Known rows, with every way that one mark hangs from another:
(fetoso sufak zofopa): [-0.13 -0.13  0.21  0.46  3.11 -1.53 -2.41  3.07 -1.67  1.85 -1.54  2.00
  2.97  1.22 -5.13  0.41  2.40  0.73 -0.17 -0.45  2.04  1.00  1.03  2.56
 -1.74]
(zezerob (gominik zofopa)): [-1.03 -0.83  1.99 -3.17  0.22  0.92 -2.97  0.47  0.76  0.27  0.26  1.58
 -2.06 -0.85  2.46 -1.41 -2.91 -0.06  1.95 -0.80 -1.52 -0.89  0.30  1.16
  1.18]
(zofopa fetoso gominik rebo): [-0.50 -1.73 -0.13  0.75  0.11 -1.20 -1.65 -2.85 -0.11 -1.83 -0.90 -1.20
 -1.40 -0.66  2.35  4.41 -1.53 -1.46  0.34  0.70 -0.32 -3.09  0.47 -1.37
 -2.36]
(godis (fetoso fino sufak (zofopa rebo))): [ 1.63 -1.92 -3.77  5.44 -0.11 -1.20  3.40  0.86 -2.24  0.69 -1.84  0.75
  4.43  3.63 -5.33 -3.55  2.63  2.26 -1.10  0.34  1.88  2.74 -0.29  2.17
 -3.14]
(zezerob gominik): [ 0.04 -1.09  1.00 -0.29  1.62 -0.32 -2.96 -1.60  0.38 -0.41 -1.22  2.04
 -1.45 -0.54  1.54  0.43 -0.65 -1.15  1.25 -0.31 -1.62 -0.87 -0.50  2.47
 -0.83]
(gominik zezerob): [ 0.23  1.07 -0.24  0.15  1.61 -1.26 -0.06 -1.23 -2.24 -0.06 -3.22  2.32
  0.40  0.50  1.60 -0.18 -1.86 -1.73  0.41 -0.49 -1.19  2.40 -0.41 -2.06
 -0.87]
(zofopa rebo): [ 0.85 -0.66 -0.61  3.83  1.55 -2.18  0.23 -1.72 -2.42 -2.09 -1.43  3.10
  0.49 -0.31 -0.76  0.36 -0.42  1.41 -0.01 -1.90  1.09 -0.67 -0.98  0.62
 -0.88]
(gokitap fezoz gominik): [ 2.42  1.02  1.62 -0.48  0.24 -1.27 -0.01 -4.03  0.70 -2.28  1.12  1.93
  0.70 -3.88 -0.47  3.28  1.21  0.37 -2.31 -2.34 -2.65 -1.60 -2.07  2.87
  3.34]
(golir gokitap): [ 0.36 -0.69 -0.51 -1.44  3.83 -3.59  0.44 -4.18 -1.98 -2.50  0.43  3.01
  2.87 -2.10 -0.89  2.53  0.50 -0.70  1.73 -1.43 -1.49  0.03  1.05  2.16
 -0.03]
(gominik zofopa): [-0.71  0.86  2.22 -3.14  1.90 -0.08 -0.91  0.78 -0.74 -0.81 -0.52  3.39
  1.28 -0.86 -0.38 -0.14 -2.81  0.78  0.70 -1.45 -0.08 -0.35  2.30  0.31
  0.83]
(gominik zezerob (zofopa fetoso rebo)): [-1.43  0.20 -0.13 -1.33 -3.65  0.50  0.73 -0.32 -1.83 -0.38 -1.21  0.90
 -0.95  0.94  3.95 -2.01 -4.69 -0.08 -0.10 -0.72  0.02  0.75  0.21 -5.04
 -0.16]
(golir (gokitap fezoz (gominik zezerob zofopa))): [ 0.81  1.94  0.68 -4.49 -2.54 -1.60  2.78 -3.84  1.77 -1.75  3.30 -0.13
 -1.32 -3.43  2.78  0.01 -1.02 -0.25  0.02 -2.19 -4.35  1.28 -2.09 -0.66
  6.28]
(gokitap gominik): [ 0.84  1.04  1.30  0.41  0.92 -0.38 -1.20 -2.91 -1.27 -1.30  1.84  2.73
  2.43 -4.57 -0.04  1.23  0.90 -0.19 -0.66 -1.91 -1.98 -0.28 -0.84  2.04
  0.51]
(gokitap fezoz (gominik zezerob (zofopa fetoso))): [ 0.05  2.04  2.10 -5.63 -4.72  1.31  0.46 -2.64  1.38 -0.48  0.80 -0.05
 -0.87 -2.86  3.62  1.12 -3.06 -1.00 -2.68 -1.26 -3.71 -0.42 -0.91 -2.94
  4.58]
(gokitap fezoz (gominik (zofopa rebo))): [ 2.05  0.96  1.06  0.61 -3.09 -0.34  1.15 -2.03  1.54 -2.46  2.89  1.01
 -2.12 -3.42  0.73  0.18 -1.51  3.53 -1.82 -3.65 -1.07 -2.45 -3.12  1.30
  5.11]
(godis fetoso): [-0.18 -1.12 -1.43  0.12  2.15 -0.18  1.68 -4.28 -2.79 -2.53 -4.72  4.21
  4.03 -0.37 -0.05  1.17 -2.31 -2.19  0.26 -2.06 -1.09  0.47  0.76  1.76
 -0.41]
(gominik zezerob (zofopa rebo)): [-0.37  0.78 -0.62  1.34 -2.31 -0.40  1.22  1.16 -1.43 -0.28 -1.00  1.66
 -2.26  0.86  2.77 -3.03 -4.10  1.23  0.89 -1.40  0.45  1.94 -1.40 -3.59
  0.33]
(zofopa fetoso): [-0.44 -0.54  0.89 -3.05  2.32 -0.44 -1.42 -2.70 -2.00 -1.44 -2.21  2.91
  3.75 -1.28 -0.21  3.26 -1.16 -1.83 -0.83 -0.57 -1.34 -1.60  2.92 -0.08
 -1.67]
(godis (fetoso sufak (zofopa gominik rebo))): [-0.79 -2.47 -2.74  4.54 -0.12 -1.18  0.32 -0.08 -1.14  0.08 -3.16 -0.71
 -0.20  1.85 -0.77  0.80  0.22 -0.73  1.04  0.50  2.76  0.13 -1.52  1.71
 -2.22]
(zofopa (fetoso godis) gominik): [-0.79  0.17  1.31 -1.49  3.75  1.38 -1.90 -0.24  1.94 -0.35 -1.22 -2.82
 -0.80 -1.17  0.91  4.36  1.87 -3.55  0.91  2.18  1.09 -1.69  2.48  0.16
 -0.25]
(zofopa (fetoso godis sufak) gominik rebo): [-2.38 -0.54 -1.48  2.37  1.48  1.22 -1.66  2.34 -0.10  0.50 -1.43 -2.80
 -3.00  2.52  0.18  2.05  1.63 -0.86  0.70  2.38  4.29 -2.65 -0.57 -0.32
 -2.69]
(zofopa gominik rebo): [ 0.30 -1.23 -0.17  3.81  1.66 -1.84 -0.98 -1.45  0.00 -1.30 -0.84 -0.60
 -2.73 -0.28  1.39  2.96 -0.19 -0.17  1.29 -0.15  0.43 -1.77 -1.13  0.13
 -1.53]
(gokitap (gominik zezerob (zofopa fetoso))): [-1.62  1.96  1.71 -5.39 -4.01  2.08 -0.57 -1.34 -0.79  0.53  1.31  0.81
  0.67 -3.09  4.50 -0.45 -3.61 -1.88 -0.86 -1.08 -3.28  1.12  0.57 -3.62
  1.86]
(zezerob (gominik (zofopa (fetoso fino sufak)))): [-3.15 -0.63  1.33 -5.83 -1.15  2.61 -2.75  3.17 -0.38  2.77  0.95  0.25
  0.63  3.62 -0.22 -2.04 -1.53  0.27 -0.64  2.24 -1.59 -1.10  2.83  0.56
 -3.10]
(golir (gokitap gominik)): [ 0.85  0.12  0.16 -0.93  1.71 -2.41  0.52 -5.45 -0.90 -2.75  4.01  1.79
  3.04 -5.28  0.07  2.09  2.31 -0.62  0.95 -1.99 -3.25 -0.29 -0.69  2.51
  1.56]

Rows:
[ 2.58  0.55 -2.03  6.85  3.01 -0.35  1.93  5.96  0.59  2.70  1.33 -1.48
  1.01  3.78 -7.54 -3.35  7.00  4.03 -0.72  1.83  5.07  2.20 -0.50  3.09
 -1.75]
(fetoso fino godis sufak (zofopa rebo))
[-3.81  0.50 -1.22 -2.22 -3.66  1.47 -0.42  2.87 -3.66  1.06 -2.57  1.55
 -0.98  3.46  2.30 -3.14 -5.02  0.57 -0.35 -0.21  1.53  1.04 -0.02 -4.70
 -2.16]
(gominik zezerob (zofopa (fetoso sufak) rebo))
[-2.17  0.92  1.42 -6.03 -1.58  1.34 -0.53  0.28 -1.48  0.38 -2.28  1.72
  0.93  0.23  3.20 -0.23 -5.14 -1.99 -0.02 -0.04 -1.71  1.06  2.25 -4.20
  0.20]
(gominik zezerob (zofopa fetoso))
[-0.66 -0.75 -1.04  1.04 -1.95 -0.92 -0.40 -2.19 -0.75 -0.53 -2.17 -2.03
 -3.63  1.06  5.26  2.42 -2.61 -2.89  0.37  1.46 -1.04 -0.50 -0.41 -4.57
 -2.74]
(zofopa fetoso (gominik zezerob) rebo)
[ 2.18 -1.33  0.00  4.37  1.05 -2.59 -1.08  0.22  1.77 -0.27  0.74 -2.16
 -1.92 -1.60 -1.32  2.24  2.35  0.48  1.15  0.27  1.30 -0.48 -0.77  1.11
 -0.66]
(fetoso (zofopa gominik rebo))
[ 0.87  2.57  1.98 -2.71 -3.47  0.56  0.93 -1.23  1.32 -0.49  1.11  0.43
 -1.96 -2.43  3.08 -0.79 -2.85  0.46 -1.43 -2.06 -3.25  1.09 -2.22 -1.85
  5.24]
(gokitap fezoz (gominik zezerob zofopa))
[ 0.01  0.25 -1.20  2.78 -0.40  1.14  0.33  0.01  1.13  0.12 -1.93 -4.44
 -4.35  1.37  4.44  0.79  0.20 -2.74  1.09  2.62  1.82 -0.08 -0.81 -3.85
 -0.79]
(zofopa (fetoso godis) (gominik zezerob) rebo)
[ 3.00 -1.32 -1.26  1.43  1.82 -0.97  3.67 -1.67  0.30  0.04 -0.97  1.20
  6.43  0.12 -4.66 -0.82  2.43 -0.24 -0.96 -0.03 -1.23  2.83  2.52  2.84
 -0.91]
(godis (fetoso fino zofopa))
[ 2.30  0.23  0.08 -1.32  1.22 -3.20  1.52 -6.47  1.31 -4.05  3.61  0.92
  1.34 -4.51 -0.68  3.76  2.34  0.08 -0.67 -2.44 -3.66 -1.68 -2.18  3.47
  4.42]
(golir (gokitap fezoz gominik))
[ 2.81 -0.43  1.14  0.81  3.11 -2.18 -0.35  1.41  3.18  1.85  2.18 -3.09
  1.57  0.02 -4.17  2.76  4.87 -0.36  0.34  2.44 -1.22  1.31  2.50  2.18
 -2.11]
(fetoso fino (zofopa gominik))
[-0.24  0.12 -2.38  3.36  1.85  1.43  1.41  2.96 -1.78  1.03  0.08 -0.65
  2.07  4.43 -3.98 -1.47  3.05  2.04 -1.42  2.20  3.35 -0.17  0.72  0.16
 -3.64]
(zofopa (fetoso fino godis sufak) rebo)
[ 0.03 -0.79 -0.62  2.50  1.67  0.79 -0.65 -0.63  1.36 -0.97 -0.74 -3.23
 -2.27 -0.01  1.36  3.14  1.44 -1.31  0.98  1.62  2.13 -2.69  0.07 -0.59
 -0.48]
(zofopa (fetoso godis) gominik rebo)
[-0.89  2.64  1.80 -2.29 -2.75  1.31 -0.24 -0.03 -0.40  0.69  1.51  1.25
 -0.20 -3.29  3.30 -1.99 -2.78 -0.73  0.26 -1.57 -2.65  2.33 -0.79 -2.63
  2.38]
(gokitap (gominik zezerob zofopa))
[ 1.73  0.23  0.03 -0.21 -2.63 -2.48  3.17 -4.28  1.93 -4.11  5.58  0.31
 -1.18 -4.71  1.01  0.66 -0.05  3.06 -0.09 -3.46 -2.13 -2.45 -3.46  1.53
  6.09]
(golir (gokitap fezoz (gominik (zofopa rebo))))
[ 1.15  0.33  0.51  0.52  1.12 -1.99 -1.45  0.89  1.95  1.93 -1.57 -2.73
 -1.94 -0.48  0.93  1.93  1.59 -2.90  1.28  1.91 -0.68  2.54  0.29 -1.45
 -0.61]
(fetoso (zofopa (gominik zezerob)))
[-3.45  0.36  0.21 -1.72  3.56  2.12 -2.80  2.92  0.05  1.71 -2.34 -2.48
 -0.72  2.32  0.22  3.50  1.73 -2.98  0.59  3.13  2.62 -2.08  2.02  0.35
 -2.45]
(zofopa (fetoso godis sufak) gominik)
[ 0.37  0.11 -1.17  3.91 -0.33 -1.99 -0.19 -0.55 -0.09 -0.70 -2.20 -1.60
 -4.70  0.63  4.57  0.84 -1.65 -1.40  1.50  0.76 -0.63  0.77 -2.00 -3.28
 -1.86]
(zofopa (gominik zezerob) rebo)
[-1.92  1.58  2.05 -6.00 -2.73  1.71 -1.88  0.07 -0.31 -0.60  0.79  1.82
  1.06 -1.59 -0.16  1.72 -1.44  0.50 -3.48 -1.45 -1.45 -3.17  0.15  0.83
  2.53]
(gokitap fezoz (gominik (zofopa (fetoso sufak))))
[-1.76  0.88  0.23 -6.73 -3.33  0.14  1.15 -3.52 -0.31 -1.11  3.86  0.16
  1.59 -4.50  4.17 -0.29 -2.49 -2.52  0.48 -0.77 -4.19  1.35  0.37 -2.73
  2.79]
(golir (gokitap (gominik zezerob (zofopa fetoso))))
[-0.72 -1.21  0.42 -0.37 -1.59  3.52 -0.95  0.88  2.21 -0.02  0.96 -2.09
 -4.28  0.21  2.69 -2.99 -2.00  0.42  1.26  0.39  2.23 -2.05 -0.65 -0.07
  1.98]
(zezerob (gominik (zofopa (fetoso godis) rebo)))
[-3.77  1.22  0.98 -4.54  1.63  3.49 -1.77  4.66 -1.04  1.89 -1.36  0.92
  1.24  2.05 -1.58 -0.60 -0.84 -0.37  0.06  0.87  3.33 -1.03  2.61  0.12
  0.34]
(gominik (zofopa (fetoso godis sufak)))
[-3.76 -1.88  0.04 -2.40 -3.34  1.88 -3.15  1.67 -1.38  0.68 -0.25  0.99
 -3.16  2.25  2.60 -2.67 -4.37  1.09  0.42  0.37  0.88 -2.80 -0.60 -0.43
 -1.89]
(zezerob (gominik (zofopa (fetoso sufak) rebo)))
[-0.50 -1.63  1.06  1.19 -1.76  0.32 -1.55 -0.14  0.75 -0.48  0.62  0.78
 -4.18  0.06  2.85 -2.91 -3.56  1.92  1.82 -1.22 -0.07 -1.96 -1.95  0.80
  0.69]
(zezerob (gominik (zofopa rebo)))
[-1.11 -2.16  0.86 -2.29 -3.22  1.38 -1.99 -1.17  0.81 -0.53  0.42  0.65
 -3.04 -0.59  3.87 -1.56 -3.80  0.65  0.62 -0.65 -0.60 -2.86 -0.37 -0.42
  0.43]
(zezerob (gominik (zofopa fetoso rebo)))
[ 1.62  1.17 -0.32  2.81  4.50  0.50  0.58  5.93  1.03  3.76  1.02 -1.38
  3.40  3.55 -8.28 -2.36  7.37  1.95 -0.49  2.55  3.59  2.62  1.58  3.21
 -1.53]
(fetoso fino godis sufak zofopa)
[ 1.05  1.91  2.88 -3.17 -1.17  0.35  0.02 -1.50  1.78 -1.41  2.40  1.45
 -0.22 -3.93  0.04  1.01 -1.09  1.69 -1.59 -3.01 -2.50 -1.96 -1.25  1.65
  4.85]
(gokitap fezoz (gominik zofopa))
[-4.05  0.18  1.50 -4.62  0.17  4.47 -3.69  3.88  0.67  2.63 -0.04 -0.82
 -1.93  2.44  1.35 -2.48 -1.14 -1.02  1.16  1.66  2.14 -1.92  0.88  0.94
  0.38]
(zezerob (gominik (zofopa (fetoso godis sufak))))
[-0.10 -0.03  2.17 -3.95  0.09  4.07 -0.58  2.35  3.65  1.61  3.31 -2.92
 -0.61  1.32  0.14 -2.37  0.51 -0.10  0.65  2.60 -0.59 -0.40  2.62  0.78
  0.66]
(zezerob (gominik (zofopa (fetoso fino godis))))
[ 0.76  0.33  0.02  0.95  0.15  2.47  2.64  2.33  1.46  0.24  2.57 -1.43
  1.37  1.54 -1.88 -2.23  0.67  2.68 -0.86  0.96  1.93 -0.06  2.20 -0.97
  0.19]
(gominik (zofopa (fetoso fino godis) rebo))
[-2.83  0.51 -0.26 -0.37 -0.32  2.90 -0.31  4.43 -1.50  0.85 -0.70  0.41
 -0.76  2.47 -1.01 -2.17 -0.92  1.76  0.11  0.28  4.79 -1.75  0.48 -1.15
 -0.01]
(gominik (zofopa (fetoso godis sufak) rebo))
[ 1.79 -1.13 -0.86  1.71  0.25 -0.92  1.76 -1.49 -1.22 -1.26  1.03  1.08
  3.21  1.00 -1.80  0.56  0.61  1.22 -1.81  0.44 -0.81 -0.75  1.68 -0.35
 -3.41]
(zofopa (fetoso fino) rebo)
[-1.90  0.64  0.04 -1.03  3.85  2.05 -0.68  4.00  0.83  2.25  0.55 -3.46
  0.72  3.84 -2.51  2.32  3.93 -1.90 -0.38  4.68  1.26 -0.93  3.16  0.44
 -4.06]
(zofopa (fetoso fino godis sufak) gominik)
[ 3.58 -0.38 -0.99  5.63 -0.77 -2.54  1.68  1.70  2.73  2.02  1.37 -4.91
 -2.55  2.03 -0.63 -0.32  3.13  0.48  0.47  2.77 -0.70  3.42 -0.47 -2.12
 -2.63]
(fetoso fino (zofopa (gominik zezerob) rebo))
[-0.77 -1.24 -2.25  0.96  1.78 -0.32  0.21 -0.14 -2.75  0.83 -4.42  2.81
  4.78  2.08 -3.79 -0.71  1.21 -0.97 -0.33 -0.71  1.41  2.01  0.60  3.46
 -1.26]
(godis (fetoso sufak zofopa))
[ 0.48 -1.06 -2.04  1.32  1.70 -0.41  2.35  1.14 -1.61  1.67 -2.45  1.42
  6.31  3.19 -5.94 -1.99  2.72  0.13 -1.22  0.75  0.30  2.96  2.09  3.01
 -3.14]
(godis (fetoso fino sufak zofopa))
[ 2.55  0.15 -1.23  6.36  0.58 -0.56  0.57  2.69  3.68  2.14 -0.62 -5.66
 -4.73  0.48  0.55 -0.92  3.81 -0.62  1.84  2.02  3.12  2.55 -2.34 -1.55
  1.14]
(fetoso godis (zofopa (gominik zezerob) rebo))
[-1.27 -0.63  0.39 -1.93 -1.35  0.51 -0.13 -0.65 -1.35 -1.55 -0.09  1.77
  0.77 -0.66  1.02 -0.55 -3.36  1.22 -0.20 -1.56  0.64 -1.97  1.65 -1.56
  0.00]
(gominik (zofopa fetoso rebo))
[ 0.24 -1.56 -1.64  0.88  1.61 -0.45  0.96  1.83  0.34  1.89 -1.52 -1.55
  2.96  3.34 -3.82  0.44  3.21 -1.60  0.02  2.63 -0.15  1.76  1.73  2.21
 -3.82]
(godis (fetoso fino sufak (zofopa gominik)))
[ 0.50  0.98  0.04  2.15  4.21  0.41 -1.37  5.04 -0.12  2.65 -1.67 -0.42
  1.72  1.73 -6.35 -1.28  5.14  0.60  0.53  0.85  4.62  1.54  0.55  3.08
  0.12]
(fetoso godis sufak zofopa)
[ 5.06  0.38 -0.70  7.01  2.70 -0.49  3.32  3.10  2.79  1.07  2.69 -2.52
  1.89  1.03 -6.23 -2.71  6.65  3.61 -0.17  0.85  3.33  2.01  0.28  2.37
  0.47]
(fetoso fino godis (zofopa rebo))
[ 1.79  1.74  0.83  0.18 -1.56 -1.06  0.85 -3.63  0.61 -0.92 -0.15  0.96
 -0.98 -2.26  1.98  0.93 -0.25 -0.61 -2.09 -1.69 -3.53  0.97 -3.26 -0.58
  3.31]
(gokitap fezoz (gominik zezerob))
[ 0.11 -2.05 -3.74  4.78 -0.59 -0.79  1.48 -0.42 -3.10 -0.16 -4.11  2.10
  2.76  1.87 -3.37 -2.38  0.55  1.16 -0.49 -1.37  3.03  0.97 -1.72  2.39
 -1.62]
(godis (fetoso sufak (zofopa rebo)))
[-3.70  0.25 -0.04 -3.02  0.10  0.25 -3.02  1.44 -2.25  1.93 -3.86 -0.64
 -1.89  2.81  3.54  2.99 -1.92 -4.02  0.17  2.89 -1.09  0.21  1.30 -3.62
 -4.50]
(zofopa (fetoso sufak) (gominik zezerob))
[ 1.27  1.92  0.14  1.22 -5.33 -0.22  2.39 -1.49  1.21 -1.46  1.65 -0.10
 -4.24 -1.95  3.85 -1.97 -3.09  2.62 -1.30 -2.62 -1.77  0.29 -4.43 -2.20
  5.10]
(gokitap fezoz (gominik zezerob (zofopa rebo)))
[ 4.32 -0.90 -0.74  5.32  1.30 -2.74  2.16  0.77  0.96  0.25  2.13 -0.29
  2.71  0.22 -5.67 -1.65  4.24  3.56 -0.87  0.10  0.70  1.57  0.72  1.83
 -1.47]
(fetoso fino (zofopa rebo))
[-0.49  0.68 -1.19  0.62 -4.30 -1.39  3.02 -2.73 -0.12 -1.81  4.76  0.22
 -1.39 -3.65  4.24 -3.01 -1.98  0.82  1.80 -2.49 -2.17  2.00 -3.38 -2.00
  3.36]
(golir (gokitap (gominik zezerob (zofopa rebo))))
